Each row was made from one small tree. Brackets hold a mark, then the marks that hang from it, in alphabetical order. Every link used is in the known rows. Write each row's tree.
Known rows:
{filal {fadar zepok} {gonul zesu} kibesot}:  29  -4   1   7  -9 -20  -4  10  33  -4   1  -6 -27  21   7  -6  25 -28  39  33  -1   6  14 -40 -37 -40 -22 -24  -1 -14 -28 -14  -5 -51   3 -57  49  15  15   3 -33   1   2 -12 -24
{zoripav {fadar filal {kubazi kibesot} {zepok gonul}}}:  -7   4 -31 -27  17 -22 -12  31  40   5  20  23 -11  -1  16 -10   3 -14  25  -8  10  -3 -14  -2 -20 -12 -26 -15  21  18 -60   7 -11 -30  -1 -17  14  20 -11  -5  -8   3 -12  12  -2
{filal {gonul zesu} kibesot}:  34 -11   5  15   1 -10  -4   4  28 -14  -4 -14 -31  15  11   4  20  -1  42  25   5  13  10 -16 -21 -44 -23  -6  -1  -4 -28  -9  16 -39  -5 -49  38  11  17   1 -39 -10  15   2 -20
{kubazi {fadar {zepok gonul}} kibesot}:   0 -34  -2 -37  14 -18 -40  15  35  19  24  25 -10  27  20  21  -7  -4  39   4  11  -5 -15 -11 -26 -13  -3   3  20  -6 -32   1 -14 -33  22   6  22   7  -1   5 -22   9 -25  16  -5
{fadar zepok}:  13   8  -5 -18  19  -4 -19  10  33  -3  10   9   7  27  18  -2  -4   6  18   6  -3 -15 -18 -10 -23 -14  -6   0  10  18 -30   7  12 -29  -3  -3  23  -4   8 -18  -4 -11   7  17 -14
{zesu {fadar kubazi}}:  21  -3  -4   0   7 -10 -21  -4  24  -8 -20 -15   0  17  32   9  14  10  19 -15   0 -20  -7  -3 -19 -31   0   9  15  14 -23  15  20 -29  10 -20  11   4   7  -6  -4 -12  19  26 -19
{zepok {gonul sesu}}:   3   2  -5 -11  37  -3  -1   2  37 -17   5  -7 -21   2  24  19  12  16  38   6 -12  -4  -3   2 -23 -39  18   8   5  19 -29   9  27 -25   9 -10  19  -1   8 -14 -15 -14  10   2  -9
{zesu fadar}:  29  -9   7   1  20  -8 -16  -7  25 -12 -24 -13  -6  25  36  12  13  17  21  -1   1 -18  -9   3 -21 -30  16   9  13  17 -27  17  26 -32  10 -17  12   0  14  -9  -6 -18  24  14 -20
{kibesot kubazi}:  20  -2 -13 -11  14 -14  -8   2  21   7 -14  -6 -11  26  31  -6  15  22  26  -6   1 -21  -7  -7 -13 -17 -12   2   2  18 -34  13  26 -24 -10  -5  28  12   8  -8 -26 -15  50  14  -3
{zesu {fadar kubazi zoripav} zavete}:  20   8  -2   9   8 -10 -14 -34  18 -14 -35 -32   7  -7  26   5  18   2   3  -9   7 -19   3 -13 -23 -11   8   7  16  14 -33  18  24 -38  14 -32  12   4  16   8  15  -5  25  16 -27
{zesu {fadar zoripav}}:  25  -5   1   2  24 -12 -16 -17  24 -12 -26 -10   0  18  29   0  20   4  16   6   1 -11 -21  -9 -14 -24  13   9  11  13 -31  14  24 -26  15 -23   5   5  19  -5   4 -13  15   5 -26
{kubazi {fadar filal {zepok {gonul sesu}} zoripav}}: -10 -10 -20 -27   7 -15 -28   1  45   8  20   6   9   1  -2 -15   1 -21  32   1   1  -6 -23 -28  -7 -12 -12   7  13  -7 -36   3  -2 -32  22   1  13  18  17  -3   7  13 -21  -6  -9
{zesu {fadar zepok} zavete}:  25   0  12  -3  10  -4 -16 -24  21 -12 -26 -24   7   7  27  15   3  12   0   3   9 -27  15  -5 -32  -8  22   2  14  23 -35  20  21 -51   7 -17  19  -9  15  -4  12 -12  25  15 -27
{zesu {gonul sesu} zavete}:  24  -2   4  16  25  11 -16 -28  23 -21 -12 -27 -12 -19  27  43  22  18   3  -4  -5 -26  25   5 -25 -34  10  10  19  18 -45  19  35 -44  -8 -23  18  -4  39 -11   2 -14  19  13 -22
{gonul {sesu {suzum sila}} zepok zesu}:  15 -21   1 -10 -15  36 -42   2  30   0 -32   5 -20   9   6  17  32  29  33  -6  -9 -10  17  -5 -20 -59 -45  12  15  32 -13  24  20 -18  61   6  40  -2  45 -47 -29 -13  25 -11 -32
{zesu fadar {gonul {sesu suzum}}}:  25 -13   3  23  28  11 -31 -23  24  -9 -26 -14  -9   5  25  39  34  15   8 -10  -9 -30  22   4 -16 -54   8  20  16  17 -29  30  19 -27   9 -14   3   2  38 -23   8 -28   5  18 -29
{sesu {suzum sila}}:  29  14   1   3  27  10 -27  20  32  11 -21   0  -6  38  15  30  15  30  23  -6  -5 -20  -6  -1 -28 -10 -15  19   3  23 -27  23   7   0  14  -3  23   9  21 -15 -12 -25  35  17 -15
{filal fadar {gonul sesu zepok zesu}}:  24 -29  -5  -5  -4   3  -9   1  33 -16  -8  -8 -38   4  23  -6  42 -11  46  12 -11  -2  19 -24 -37 -76 -30 -16  21   2 -24  -4  15 -44  47 -42  49  13  33 -24 -40   5  21 -21 -24
{kotu fadar {gonul {sesu suzum}}}:  31   8 -13  14  37 -11 -27  12  24  15  -4  -4  -5   3  30  32  20  10  43   1 -18 -30  -8 -20 -13 -47   0  33  28  16 -31  24  13 -35   3 -13  27  17  14 -42  -6 -17   9  11 -17
{kibesot {kubazi {fadar filal {zepok {gonul sesu}}}}}:  -5 -16 -24 -31  -7 -19 -22   4  34  21   5  -2  -4  12  10 -15   8   0  31 -12   4 -23  -1 -22  -6 -14 -18   3   5   4 -35  11   4 -36   6  12  27  21  10  -3 -14   4  23   4   1
{kotu {gonul sesu {zesu fadar}}}:  24 -14   6   5  19   2 -29 -13  18  -1 -12  -7 -10  -4  26  21  18  13  28   1 -13 -20   2 -23 -13 -51   4  15  24  15 -26  21  28 -45  15 -12  19  -5  24 -34 -18 -20  16  -5 -25
{zepok gonul}:  10   3  -8 -13  44  -6   4  11  38 -12   7  -4 -18  14  28  12   2  13  39   1  -3   0  -9  10 -30 -23  21   4   8  22 -30   5  25 -18   1 -12  16   2   1  -2 -15 -19  21  12  -8
{zepok {gonul {sesu suzum} {zesu fadar}}}:   6  -4   4  -3  23  13 -12  -8  30  -8 -23  -7 -24   1  15  18  20  17  35   2  -5   0  17  -2 -18 -50  12  12   8  24 -17  19  20 -26  34  -6  18  -4  23 -24 -16 -23  13   1 -19
{kotu {fadar kubazi} gonul}:  29   8 -25   3  25 -23 -23  22  24  15   9 -10   6   4  38  13   7   0  45 -15  -8 -24 -18 -21 -17 -33  -8  26  37  12 -29  14  14 -36 -11 -24  23  22  -6 -18  -6 -11  14  27 -14
{zoripav {fadar {filal gonul kibesot} kubazi zepok}}:  12  13 -28  -6   0 -25  -3  28  40  -5  14   5 -13   5   6 -21  18 -19  26   3   9  -3  -3 -12 -16 -21 -42 -16   8   7 -57   2  -9 -38 -13 -43  25  26  -4  -5 -10   5  -2  11  -6
{gonul sesu zepok {zesu zavete}}:  16 -24   7 -11 -17  28 -22 -24  24 -23 -29 -14 -25 -16  17   8  23  23  27   3  -2  -6  24  -1 -22 -60 -23  -2  22  29 -24  16  39 -49  51  -9  44 -14  40 -41 -28  -1  29 -13 -30
{sila suzum}:  14   9  -6  -3  42  -2 -11   7  29   0  -7  11  -6  39  11  10   5  26  38   7   0  -9 -18  -9  -6 -33   7  10   7  31 -36   9  17  -8   5 -16  17   4  13  -7 -17 -19  35  16  -7
{zesu {fadar kubazi} zavete}:  27   4   4   8   3  -7 -14 -23  19 -14 -33 -36   1  -2  33  19  13  14   6 -16   8 -25  15   0 -28 -16  11   6  17  17 -31  20  25 -45  10 -27  17  -3  11   2   3  -9  33  25 -22
{fadar {filal gonul kibesot} zoripav}:  19  -1 -22  24   9 -26  -5   0  38  -7   9 -15 -10  -6  -2 -11  19 -29  28  24   4   4 -23 -22 -10 -21 -26 -10   1  -7 -44 -14   7 -25 -16 -46  14  34  20   7  -3  -1   3 -12 -23
{kotu {gonul sesu zepok {zesu {fadar zoripav}}}}:  18 -30  -5  -3   7  10 -32 -19  22  -6 -16  -1  -9 -14  24   6  29   4  30   2 -10 -12   3 -18 -15 -63 -10  10  30  21 -22  20  32 -40  39 -10  22   1  32 -39 -11 -13  12 -18 -39
{gibi {suzum sila}}:  25   8  10 -14  19   1 -25  21  30  19 -18  16   8  34  18  25   3  29  33 -11  -6 -23  -4   6 -14   3  -5   4   0  14 -27   7  13 -26  11 -14  19   4  15  -4  -8 -11  44   4 -31
{zoripav {fadar filal zepok}}:  15  12 -17 -19  21 -15  -5  26  38  -3   4  18  -8  14  18 -21   7   1  19   3   6  -9 -19  -1 -14 -13 -20 -11  17  25 -62  14   5 -34  -4 -19  16  11   6 -22  -5  -4   8   5  -4
{filal {gonul sesu}}:  23  -4   0   2  28  -4  -7   1  32 -19   7 -14 -21  11  21  11  25   7  32  10 -10 -11  -1 -13 -23 -50 -14   6   8   4 -31  -1  18 -30   5 -32  29   9  17 -16 -23  -6  15   2 -11
{zoripav {fadar kubazi}}:  19  17 -14 -13  26 -15  -1  23  31 -12  -8  11 -19  19  33 -10  22  16  29 -13   3  -5 -14   3 -16 -24 -19  -1  15  23 -50  20  16 -26   6 -29  22   8  -1 -16 -21  -5  20  25   3
{kubazi {fadar {zepok gonul}}}:   4 -12  -6 -37  16 -10 -23  15  41   7  16   9  -2  31  17   0  -6   3  39  -5   4  -5 -10 -10 -22 -14   3   9  13   2 -28   8   3 -31  17   4  24   2   4  -1 -12   3  -3  18  -1
{kibesot {kubazi {fadar zepok}}}:  10 -14 -11 -33  -2 -18 -25   5  26  19  -4   5  -1  36  22 -15   8  11  29 -12   7 -24  -4 -21 -10  -8 -20   5   7   6 -32  13   8 -33   5   8  32  13   7  -4 -21   1  30  19   2

Which tree is each row?
 -7  25 -26 -16   9 -12 -26  -1  32   1  14  11  25  11   6 -26   6 -18  13  -5  -3 -10 -31 -31 -13 -10 -30   2  11   7 -26   3   1 -19   1 -11  15   8   4  -8  12   2 -11  19 -19 : {fadar kubazi zepok zoripav}
 11   2 -19   2  16 -26 -22   5  30   4  -2   9 -13  13  27   2  25 -23  28   4  -7 -11 -31 -28 -28 -21 -16 -13  16  -8 -32  -2  -3 -24  17 -36  24  21   7   2 -17   8  -2   4 -14 : {filal {fadar {kubazi kibesot} zoripav}}
  8 -11 -15 -12 -11 -23 -34   4  41  13  11   7   7  14  -6 -15   3 -22  29  11   9  -4 -30 -28  -4  -5 -23   0   6 -13 -38   0  -6 -35   7 -12  19  22  18   0   0  14 -21  -1 -14 : {kubazi {fadar {filal kibesot} zepok zoripav}}
 30  -1 -16  19   6 -41  10  -4  29  -1 -12 -19 -32  18  16 -12  48 -29  39  31  -3  -3   3 -42 -29 -28 -18 -22 -12 -18 -40 -10   3 -37 -10 -65  43  42  12  22 -27   3  27 -18 -16 : {filal {fadar zoripav} gonul {kibesot kubazi}}
 16   8 -16   2  -6 -37  -8  -5  29   8 -13   0 -10  21  10 -15  31 -24  25  29  -4 -12 -10 -44 -23 -11 -12 -20 -14  -9 -37   1   1 -40  -9 -38  39  26  10   7 -12   4   9 -15 -18 : {filal {fadar zepok zoripav} {kibesot kubazi}}
  3 -10 -28   3  -2 -18 -36  17  33  12  15   2  -3  -5  15  10  -2 -11  24 -14   2 -18 -28  -2 -13 -17 -36  -6  23   4 -37  -5  -1 -22  -4 -12  13  22   4  -7 -16   2  -1  20 -12 : {fadar filal {kubazi kibesot}}
  7 -17   4  -6 -19   7 -34 -17  24  -5 -18  -5   0  -8   6  -5   9   4  15   4  -2 -15   3 -24  -4 -48 -17   2  16  15 -26  16  19 -50  27  -4  19  -4  35 -34  -8  -7   3 -11 -28 : {gonul sesu {zesu {fadar filal zepok}}}
  9 -14 -24 -16  -1 -23 -21   0  28  21  -8  -5  -2  18  17 -25  15  -1  31 -12   8 -17 -20 -22   2  -4 -27   5   9   0 -40   9  11 -26   6  -1  21  30  17   3 -16   5  33   6  -1 : {kibesot {kubazi {fadar filal zoripav}}}
 18 -22 -22 -15  -2 -23 -16   8  29  18   0 -11 -12  22  19 -18  15   2  36 -14   9 -20  -4 -18  -7 -14 -30   2  10  -3 -39   4   8 -33   0  -7  29  30  12   4 -27   1  43  10   2 : {kibesot {kubazi {fadar {filal gonul}}}}
 13 -15 -17 -10   7 -17 -27   5  39   9   6   1  -1  13  10 -15   5 -10  34  -6   6  -7 -36 -16  -2 -10 -18   8  17  -6 -38   3   8 -25  20 -10  12  23  23  -2  -7   9   2   3  -6 : {kubazi {fadar filal zoripav}}
 -2  -9 -19 -36  10 -21 -16  -1  29  17   1   5   1  26  17 -24  11  -1  32  -7   6 -11  -9 -28 -10  -4 -13   5   4   3 -33  11   7 -26   8   6  25  19   5   9 -10   3  22   8  -2 : {kibesot {kubazi {fadar {zepok gonul} zoripav}}}
 20 -19 -10   7  15  27 -37  -1  34  -5 -11  -4 -12   3  19  40  35  21  19 -13 -12 -24  21  11 -27 -52 -22  18  20  24 -29  25  20 -13  21  -4  20   8  43 -28  -3 -21  14   8 -31 : {zesu {gonul {sesu {suzum sila}} zepok}}
 -7   1  -4 -28  15   5 -15   2  35  -6   9   7  -3   5   8  -2  -2   5  28   9  -7  -2   0 -16 -21 -33  -1   1   9  18 -24   8  15 -34  13   1  25  -9  13 -22 -10 -10  -4  -1 -16 : {fadar {zepok {gonul sesu zesu}}}
 14  -4 -26  -4  18 -24  -8  29  34  -1  10  11 -25   3  25  -9  20  -9  29  -7  11  -3 -12  -2 -17 -27 -41 -13  24   8 -61   2  -6 -30   0 -40  18  28  -1  -5 -23   5   6  13  -1 : {zoripav {fadar {filal gonul} {kubazi kibesot}}}
 18  -6  14  11   3  19 -30 -17  20  -5 -41  -3 -20   8  11  15  26  22  23   2  -6 -14  15 -13  -8 -58 -12  14  11  22 -15  26  20 -33  42  -5  24  -7  38 -44 -20 -20  14   3 -23 : {gonul {sesu suzum} {zesu fadar}}
  5  -7   9  -9  -7   7 -31 -29  20 -11 -24   1   1  -3   9 -11  19   3  14  11  -5  -7  -1 -34  -4 -48 -12   7  12  13 -22  17  21 -44  37  -9  18  -9  35 -30  -4  -6  -2 -13 -30 : {gonul sesu {zesu {fadar zepok zoripav}}}
 -5   4 -16 -34  19 -13 -12  25  31   1   8  30 -16  11  23 -11   9   0  30  -5  10   7  -4  -7 -23 -23 -24 -11  20  22 -48  12  -5 -33  13 -18  22   4  -9  -9 -22   0  -9  16  -4 : {zoripav {fadar {kubazi kibesot} {zepok {gonul zesu}}}}
  4  -1   7 -10  20   9  -2 -14  29 -18 -13 -17 -24 -14  18  17   9  17  33   5  -4   2  18  -3 -23 -37  14   4  11  23 -29  11  32 -41  22 -14  27 -11  21 -13 -21 -12  23  -5 -14 : {zepok {gonul sesu {zesu zavete}}}
 10 -35   1 -31   5 -17 -51  14  30  20  16  28  -8  35  20  18  -6  -1  32   4  11 -13 -24 -16 -21 -13 -16   3  20  -9 -32   3 -12 -36  23   5  26   7   7  -5 -24  12 -23  19  -6 : {kubazi {fadar zepok} kibesot}
 19   9 -15  -5  28 -23   0   5  38  -6  13   0  -6  22  16 -21  24 -35  27  22  -8  -7 -12 -43 -37 -25 -13 -15  11  -9 -36 -11  -4 -30   7 -47  30  23  14   4  -6   3   4  -8 -19 : {filal {fadar zepok zoripav} gonul}
 24 -24   3 -14  -8  22 -16 -13  25 -15 -27 -11 -18  -2  24  -1  11  21  29  -3   9   2  18   9 -31 -39 -20  -6  27  32 -24  12  36 -40  40 -10  40 -11  34 -25 -28  -8  40   2 -28 : {gonul zepok {zesu zavete}}
 33 -33   3  10  13  14 -18 -35  23 -21 -33 -34  -8 -10  40  34  25  14   3 -15   9 -25  40  24 -38 -38  16   5  31  28 -38  25  37 -45  14 -23  13  -2  37   0  13 -21  30  16 -41 : {zesu fadar {gonul zepok} zavete}
 -2   8 -37  11   3 -16 -16  -3  37  -6  17 -16   4 -22  -3 -22  23 -30  23  -8  -6  -9 -21 -32  -4 -32 -45   0  15  -5 -36  -8   4 -22   2 -34  12  32  18  -6   4   8   0  -1 -18 : {fadar {filal {gonul sesu}} kubazi zoripav}
  0  10 -26  -9  11 -14 -21   2  39   5  16   8  22   0  -3 -27  -6 -25  11  11   1 -11 -38 -24  -8  -2 -23  -6  13   9 -41   0   3 -24  -5  -7   7  16  19 -13  17  -1  -9  -4 -22 : {fadar filal zepok zoripav}
  9 -37 -14 -12   4 -24 -46   6  33  23  10  18  -8   9  14   6   3 -16  33   4  12  -4 -41 -17  -6  -8 -25   2  24 -15 -42  -3  -9 -26  23  -8  11  26  19   4 -18  16 -19   2 -10 : {kubazi {fadar filal zoripav} kibesot}
 19 -21 -37  -3 -11  -8 -34  22  28  23   6  -9   5 -20  25  -8   6 -13  51 -24   0 -15  -5 -15 -10 -49 -43  14  52  18 -28  10  15 -43  16 -15  29  28  13 -28 -11  -5  17   8 -30 : {kotu {fadar filal kubazi} {gonul zepok zesu}}
 19 -18  16  -1  -6   9 -27 -22  19 -15 -31  -9 -16   2  22   8  21  20  24   3  -6 -10   6 -15  -6 -57  -5   9  14  17 -21  20  32 -44  35 -13  22 -11  34 -32 -23 -12  15  -6 -25 : {gonul sesu {zesu fadar}}
 -5   4 -24 -20  19 -10 -10  18  46   3  27   0   8   1   4  -8 -15 -13  25   3   1  -9 -14  -3 -21  -8  -3  -8  12  19 -39  -2   5 -27 -11   1  12  10   5  -6   8 -11   1   5 -15 : {fadar filal {zepok gonul}}
 -1 -16  -5 -12  18  -6 -14  -7  26  -2 -10   0 -13   0  22   2   8  -4  34  -4   6  11  -3  -8 -20 -31   4   2  18  13 -24   6  14 -25  25 -16   9   4  10   7 -15 -12   3   5 -22 : {zepok {gonul {zesu {fadar {kubazi kibesot} zoripav}}}}
  5  20 -24 -10  10 -22 -17   6  35   3   4   7   7  17  16 -20  18 -26  21   4 -10 -16 -25 -40 -28 -16 -17 -13  11  -2 -30   1  -3 -28  12 -29  26  15   7  -4   2   7  -2   5 -17 : {filal {fadar kubazi zepok zoripav}}
 13 -33  -2 -16  16 -20 -42   3  28  13   5  23 -14  25  23  15   9  -2  36   6   8  -3 -37 -18 -13 -15 -15   8  21 -13 -36   2  -3 -24  27  -8  17  16  15   3 -24  13 -19   9  -7 : {kubazi {fadar zoripav} kibesot}
  0   3 -19  -5   4 -19 -10  16  46   1  21  -5  -1  -2  -4   2  -8 -17  28  17   3  -3 -10  -6 -21  -9  -3 -12  -2   9 -37  -5   3 -34 -21 -14  18  14   3   1   3  -9 -11  -1 -19 : {fadar {filal kibesot} {zepok gonul}}
  8  10  -6 -34  32  -7   4  22  35 -10   0  20 -18  19  25 -19   9   9  31   6   6   9  -3  -1 -22 -22  -3  -7  13  31 -51  17  12 -32  10 -17  23  -2   2 -14 -17 -11   9   7  -4 : {zoripav {fadar {zepok {gonul zesu}}}}
 29 -25   5  21  12  24 -28 -40  22 -18 -43 -30 -15 -18  27  48  40  18   1 -12   1 -33  51  18 -33 -54   8  13  26  30 -31  33  28 -41  29 -16  17  -1  48 -23  15 -20  21  11 -41 : {zesu fadar {gonul {sesu suzum} zepok} zavete}
 26   9 -19  25   3 -36   1   4  35 -10   2 -17 -25   9  10  -4  43 -37  40  22  -5   3  -6 -40 -32 -36 -24 -17  -4 -24 -31 -16  -3 -32  -3 -75  36  35   7  19 -20  10  -1  -6 -19 : {filal {fadar kubazi zoripav} gonul kibesot}
  7   9 -24 -18  13 -26   7  24  40  -1   1   9 -19   7  12 -17  14  -4  28  10  11   0  -1  -3 -15 -10 -12 -17  -1  21 -63  12   2 -38 -17 -23  22  23  -4  -2 -10  -6  11  -2  -2 : {zoripav {fadar {filal {kibesot kubazi}} {zepok gonul}}}
 14 -17 -33  12 -10 -24  -6  -4  36   0  -1 -15 -14  -8   1 -25  31 -28  32  16  10  -1  -8 -18 -12 -26 -43 -14   2  -1 -42 -11  10 -27  -5 -37  26  43  21   5  -9   1  19 -17 -27 : {fadar {filal {gonul zepok} {kibesot kubazi}} zoripav}
 33  -2 -16  13  -2 -26 -16  19  32   5  -5 -17  -7   4  22   8   5  -3  44   9   3 -11 -21  -6  -9 -28 -10  10  16   8 -40   4  14 -40 -15 -31  25  27   9  -7  -6  -5   9   9 -15 : {kotu {fadar {filal kibesot}}}
  9  10 -35  23  -6 -28 -12   3  38  -5  14 -18  -1 -14  -7 -17  21 -38  28   5   4   2 -20 -26  -9 -21 -45  -8   4 -13 -37 -15  -1 -24 -15 -50  16  38  10  11  -1   6  -3   3 -22 : {fadar {filal gonul kibesot} kubazi zoripav}
 30   7  -5  16  30 -10  -4   8  37  -9  -5 -10 -35  19  19  16  42 -10  35  16 -19 -19  11 -24 -36 -53 -10  -5   7  -2 -29   1   0 -29  22 -44  39  20  22 -20 -26  -4  17  -4 -11 : {filal fadar {gonul {sesu suzum}}}
 12 -13   3 -13  24   0  -4  -2  30 -10 -14  -9 -18   9  28   3   5  12  38  -2   3   8   8   3 -24 -34  19   4  13  22 -23  10  27 -30  19 -13  15  -4  12  -1 -19 -23  23   6 -17 : {zepok {gonul {zesu fadar}}}
 20  -8   1  21   6   6 -26 -41  17 -18 -29 -40   0 -25  31  42  30  10  -4 -23  -1 -34  38   0 -24 -39  10  15  23  13 -34  27  29 -49   2 -29   9  -2  32  -2  17 -13  16  22 -31 : {zesu {fadar kubazi} {gonul sesu} zavete}
  0   0 -21  -1  15 -18 -31  -1  25   4   5  13   0   5  19   1  13 -12  23  -2   1  -4 -37 -21 -14 -16 -28   2  17   0 -31  -1   1 -13   9 -20  13  16   6  -1 -10   3 -10  17 -16 : {fadar {kubazi kibesot} zoripav}
-21  -3 -36 -20   2 -19 -31  21  41  17  35  11  10 -10   2   2 -16 -26  24 -11   6 -12 -17  -9 -23  -8 -26 -12  20   6 -34  -8 -15 -25  -7   0  11  19  -9   3   2   1 -21  16 -16 : {fadar filal {kubazi kibesot} {zepok gonul}}
 11 -11  -5  -1 -29  -5 -32  -4  26   4 -17  -9   4  -1   3 -13   3  -9  20  -4   8  -7   1 -19  -9 -31 -26  -5  13   9 -23   7  10 -45  10 -18  20   4  19 -10  -9  -8   4   7 -29 : {gonul {zesu {fadar {filal kibesot} kubazi zepok}}}
 30 -12  19   1   1   7 -14 -24  15 -12 -40 -23 -11   3  28   7   7  20  15  -1  10  -8  16  -4 -21 -27   8   3  19  23 -28  18  33 -50  25 -21  23 -12  29  -8 -17 -15  38   7 -26 : {gonul {zesu fadar zavete}}
 20  10 -14  -9   9 -21  -4  24  39  -6   1  13 -14  11   9 -13  11  -3  23  16   8  -5 -15  -1 -14 -14 -20 -17   5  16 -63  12   3 -40 -11 -30  22  16   5 -16  -8  -3   0   2  -6 : {zoripav {fadar {filal kibesot} zepok}}
 24 -24 -17  14 -21 -17 -19   0  33  -9 -11 -28  -8  -4  14   2  24 -16  28  -7   8 -13   8  -2 -21 -41 -26  -6  13   2 -28  -1  10 -37   6 -39  19  25  10   2  -4  -4  11  11 -31 : {zesu {fadar {filal {gonul zepok} kibesot} kubazi}}
